Every row comes from one small tree of marks. The marks that hang from a mark follow it in brackets, in alphabetical order. Every link used is in the known rows. Which tree was each row made from?
Known rows
J(G U): [-1.00 -1.42 -0.64 -0.15  2.38  0.67  0.78  1.36 -0.44 -0.37  0.54  0.48
 -1.18 -0.12 -0.93  0.17 -0.54  0.58 -0.57  1.21  0.00 -0.91 -0.93]
J(E(T) G(H) U): [-2.52  0.69 -1.78 -0.81  2.58 -0.44  2.50  1.88  0.63  1.05 -1.91 -0.24
 -0.18 -0.25 -1.70  0.85 -0.97  0.93  0.25  0.46  0.35 -0.97  0.15]
U(E(T) G X(H J)): [ 0.19  4.02  3.23  2.68 -1.88  3.55 -1.20 -8.24  1.14 -2.66  0.12  1.60
  1.02  2.93  3.12 -1.94  0.13 -1.69 -4.49  3.54 -0.06  0.91  0.78]
H(E J(G U X)): [-1.35 -2.25 -1.86  0.47  0.05 -0.62  3.14  0.91  1.03 -0.59 -2.06  0.10
 -1.76 -2.87 -0.80  1.98 -1.61  1.39 -0.15 -1.60  0.64 -0.90  0.74]
H(E(T) J): [ 1.00  0.64 -0.51  3.08 -2.75 -1.78 -0.87  0.14  0.12 -0.55  1.37 -0.27
 -0.26 -2.67  0.01  1.00 -1.44 -0.83 -0.80 -3.82  0.29 -0.58  0.28]
U(G X(E(T))): [ 0.43  3.92  3.08  2.21 -1.90  1.81 -3.42 -5.02  0.70 -0.86 -0.30  0.75
 -1.00  1.37  2.03  0.00 -0.66 -0.63 -1.64  3.27  0.43  1.15  0.23]
G(H X(E)): [ 1.24  0.07 -1.08 -2.60 -0.45 -1.58 -1.47  1.65 -0.81  1.51  0.55 -0.99
  0.96  1.58 -0.30 -0.63  1.63  0.51  2.25 -0.52 -0.30  1.46  0.26]
H(E J): [ 0.87 -1.28 -1.45  1.53 -2.59 -1.55 -0.57 -0.13  0.49 -1.11  2.13 -0.29
 -0.54 -2.60  0.62  0.92 -0.52  0.58  1.20 -2.72 -1.05 -0.06  0.01]
U(E G X): [ 0.52  2.30  2.68  0.82 -1.03  4.04 -3.19 -8.12  0.95 -3.25  3.98  1.19
 -0.60  3.28  2.80 -0.68 -0.35 -0.30 -1.66  4.57 -1.81  0.39  0.24]
H(J(G U(E(T) X))): [ 0.03  2.38  4.82  1.90  0.68  0.88  1.70 -2.79 -0.15 -1.51  0.04  1.01
 -1.56  0.01 -0.99 -0.28 -0.04 -0.79 -1.87  1.51  0.33 -1.64  0.70]
G(E(T) H(J(U)) X): [ 1.65  0.41  1.60 -1.95  0.62 -1.75  1.41  1.81 -1.04  2.20  1.03 -1.06
  0.89  0.02 -2.21  0.20  1.70 -0.87  0.49 -3.10  0.28 -1.00  1.07]
G(E H(J(U)) X): [ 1.54 -1.71  1.13 -3.55  0.77 -1.43  1.86  1.67 -0.74  1.64  1.79 -1.04
  0.64  0.11 -1.57  0.23  2.61  0.58  2.82 -1.93 -0.93 -0.51  0.71]
G(X(H)): [ 0.84 -0.61 -2.48 -0.22  0.71 -0.49 -0.50  2.17 -1.03  0.96  0.28 -0.10
  0.77  1.28  0.28 -1.69  0.22 -0.75 -0.79  1.42  0.30  0.63 -1.08]
H(E(T)): [ 0.23 -0.24 -3.57  2.37 -2.20 -0.28 -2.61  0.32  0.04 -0.10  2.42 -0.52
  0.31 -0.96  1.29  0.72 -2.06 -0.68 -0.19 -3.62 -0.05 -0.03 -0.28]
H(E(T) J(G U X)): [-1.20 -0.34 -1.41  1.99 -0.04 -0.79  2.95  1.08  0.65 -0.03 -2.89  0.10
 -1.56 -2.97 -1.28  2.17 -2.51 -0.04 -2.13 -2.66  1.86 -1.45  1.13]
G(E(T) X(J)): [ 1.21 -0.65  3.04 -0.39  0.44 -0.19 -0.21  3.66 -1.24  1.49  0.34 -0.46
  1.29  0.80 -0.66 -0.40  0.53 -1.66  1.60 -1.15  1.91  0.22  0.62]
X(H J(G(E))): [-0.35 -0.53  0.52 -0.80  0.05  0.41  0.89  2.30 -0.86 -1.05 -1.77  0.29
  1.65 -0.83  0.66 -1.08  2.39  0.78 -1.06  2.19 -0.12  1.06 -0.34]
G(X(J)): [ 1.05 -2.16  0.82 -0.36  0.77 -0.41 -0.37  2.37 -0.69  0.53  0.45  0.22
  0.52  1.38 -0.54 -1.39  0.23 -1.13  1.63 -0.27  0.78  0.75 -0.45]
H(J): [ 1.16  0.20  2.97  0.99 -0.36 -1.25 -0.90  0.48 -0.81 -1.29  1.24  0.25
 -0.61 -1.46 -0.83 -0.24  0.18 -0.61 -0.14 -0.09 -0.46 -0.49 -1.04]
E(T): [ 0.59  1.66  0.94  2.11 -0.07  0.00 -3.15  1.07 -1.30 -0.19  1.42  0.06
  0.32  0.10 -0.36 -0.47 -1.58 -2.28 -2.09 -1.12  0.77 -0.68 -1.27]

Write each row's tree
[ 1.39 -1.96 -6.28 -2.16 -1.06 -1.05 -1.26  0.95 -0.19  1.00  2.85 -1.13
  1.24  1.07  0.30 -0.08  0.71  0.66  1.34 -3.29 -1.84  0.65  0.30]
G(H(E) X)
[-0.77  1.67  1.79  1.82 -1.02  1.36 -0.09 -1.80  0.71 -0.29 -2.78  0.73
  0.73  1.22  2.26 -1.94  0.67 -0.34  1.61  2.39 -0.31  0.99 -0.63]
U(X(H J(E(T))))
[-0.60  0.69  1.61 -0.95 -0.16  1.64  0.01 -1.27  0.53 -1.19 -1.44  0.53
  0.08  1.50  0.74 -0.86  1.61  1.11  2.43  2.61 -1.86  0.73  0.08]
U(X(J(E G(H))))
[-0.58  0.50 -3.35 -0.02 -0.10  1.36  0.40 -2.27  0.42 -0.07  0.54  0.12
 -0.72  0.65  0.20  0.34  0.41  0.98 -1.06 -1.34 -1.79 -0.87  0.47]
J(G(H(E(T))) U(X))
[ 0.75 -2.32 -4.14 -0.71 -0.73 -1.33  0.93  0.43  0.57  1.82  0.61 -0.62
  1.40  0.95 -0.36 -0.42  0.32 -0.41  1.54 -5.68 -0.08  0.46  0.88]
G(H(E(T)) X(J(U)))
[-2.07 -0.57  2.11  0.67  1.10  0.28  0.36  1.19  0.53  1.32 -3.93  0.00
 -1.25 -0.30 -0.07  0.60 -2.48 -0.43  1.97 -0.43  2.88  0.04 -0.47]
J(U X(E(T)))
[ 1.76  1.05  1.05 -1.98 -0.88 -2.80  0.28  1.49 -0.69  1.24 -0.60 -0.83
  0.53  0.16 -1.21 -0.39  2.15  0.21  1.69 -0.73 -0.10  1.07  0.76]
G(H(J) X(E))
[ 0.40  1.62  1.58  1.68 -0.26 -2.50  1.57  1.82 -0.35  2.37 -3.39 -0.13
  0.08 -0.25 -0.40 -1.15 -0.12 -1.07  0.08  0.23  2.94  0.78  0.30]
G(X(E(T) H(J(U))))
[ 0.99 -0.23  2.76 -2.56 -0.58  0.05  0.03 -1.56 -0.22 -0.21  2.09 -0.60
  0.16 -0.37 -0.02  0.36  3.16  1.18  2.86 -1.36 -2.76 -0.71  0.04]
G(E H(J(U(X))))
[-1.74 -1.51  0.82 -0.60  2.13  1.82  0.32 -1.00  0.88  0.22 -1.07  0.29
 -1.12 -0.03 -0.15  1.57 -2.42 -0.31 -0.94  0.61  1.54 -0.78 -0.42]
J(U(G(E(T))) X)
[ 0.66  0.67  2.62  1.00 -1.00  2.72 -2.53 -5.46  1.01 -2.22  0.75  1.38
 -0.55  1.81  1.85 -0.90  0.48 -0.37 -1.13  2.69 -1.21  0.99 -0.38]
U(G X(J))
[-1.42  0.25 -0.22 -0.48 -0.35  0.20 -0.53  1.65 -0.05  0.11 -4.26 -0.16
  0.17 -0.48  1.47 -0.30 -0.56  0.62  0.69  2.50  1.40  1.54 -0.76]
J(X(E H))
[-2.79 -2.49 -5.07 -0.50  1.63  1.11  3.00  1.52  0.70  0.10 -3.65  0.24
 -0.80 -1.10  0.46  0.77 -1.50  1.69 -1.71  1.16  0.74 -0.27 -0.15]
J(G U X(H(E)))
[-0.19 -2.32 -3.25  1.08 -2.52 -0.38 -0.25 -0.03  0.80 -0.88 -0.67  0.09
  1.74 -1.06  2.58 -1.23  0.83  0.67  0.84 -1.71 -0.82  1.72 -0.61]
X(H(E) J)
[-0.39 -1.54 -1.79 -1.03  1.01  0.55 -1.22 -3.22  0.90 -0.61  2.45  0.34
 -0.47  0.56  0.18  0.18 -0.30  0.36 -0.79 -0.44 -1.48 -0.19 -1.14]
J(U(G(H)))
[-1.60  0.50 -2.38 -2.47  1.37 -0.23  0.62  2.69  0.04 -0.52 -0.58 -0.45
  0.42 -0.19 -0.92  0.73  0.45  2.07  0.91  2.81 -1.44  0.17  0.02]
J(E G(H))
[ 0.44  0.91  1.48  0.38 -0.24  1.13 -2.99 -1.36 -0.23 -0.88  2.73  0.03
  0.26 -0.10  0.51  1.12 -0.80 -0.77 -2.52  1.20  0.28 -0.09 -0.25]
U(G(E(T)))
[-2.92 -1.80 -1.10 -0.68  3.01  0.14  2.56  2.56  1.01  0.41 -1.53  0.19
 -1.33 -0.56 -0.71  0.83 -1.37  1.85  3.11  3.00  0.39 -0.52 -0.41]
J(E G U)
[ 1.73  0.78 -0.43 -2.65  0.36 -0.53 -1.20  2.62 -1.71  1.87  2.26 -1.36
  1.89  1.39 -1.02  0.03  1.65 -0.91  0.05 -2.01 -0.35 -0.27  0.60]
G(E(T) H X)
[ 1.42 -0.41 -5.76 -0.90 -1.25 -1.16 -1.44  0.96 -0.43  1.45  2.34 -1.13
  1.46  1.02 -0.20 -0.04 -0.02 -0.49 -0.26 -4.31 -0.84  0.24  0.59]
G(H(E(T)) X)
[-0.07 -0.45  2.45  0.62  1.54 -1.01  1.83  0.87 -0.44 -0.87 -0.26  0.59
 -1.60 -1.89 -1.93  0.30  0.05  0.18 -1.08  0.60  0.28 -1.33 -0.46]
H(J(G U))
[-1.64  1.49  0.23  1.49  0.94 -1.49  3.04  1.53  0.28  0.26 -3.49  0.37
 -0.14 -1.95 -0.56 -0.32 -0.35  0.24 -1.65  1.98  1.01 -0.48 -0.47]
X(H(J(E(T) G U)))
[ 0.21  1.58  4.99  1.05  0.63  0.35  1.67 -0.37 -0.55 -0.38 -0.67  0.48
 -1.52 -1.26 -1.31  0.51  0.67 -0.11 -0.46  1.06  0.27 -1.64  0.48]
H(J(G(E(T)) U(X)))
[ 0.88 -1.06 -0.12 -1.46  0.66  0.78 -1.77 -0.12 -0.14 -0.09  2.94 -0.11
  0.10  1.00  0.23  0.68 -0.15 -0.08 -0.77  2.40  0.22  0.57  0.18]
U(G(E X))
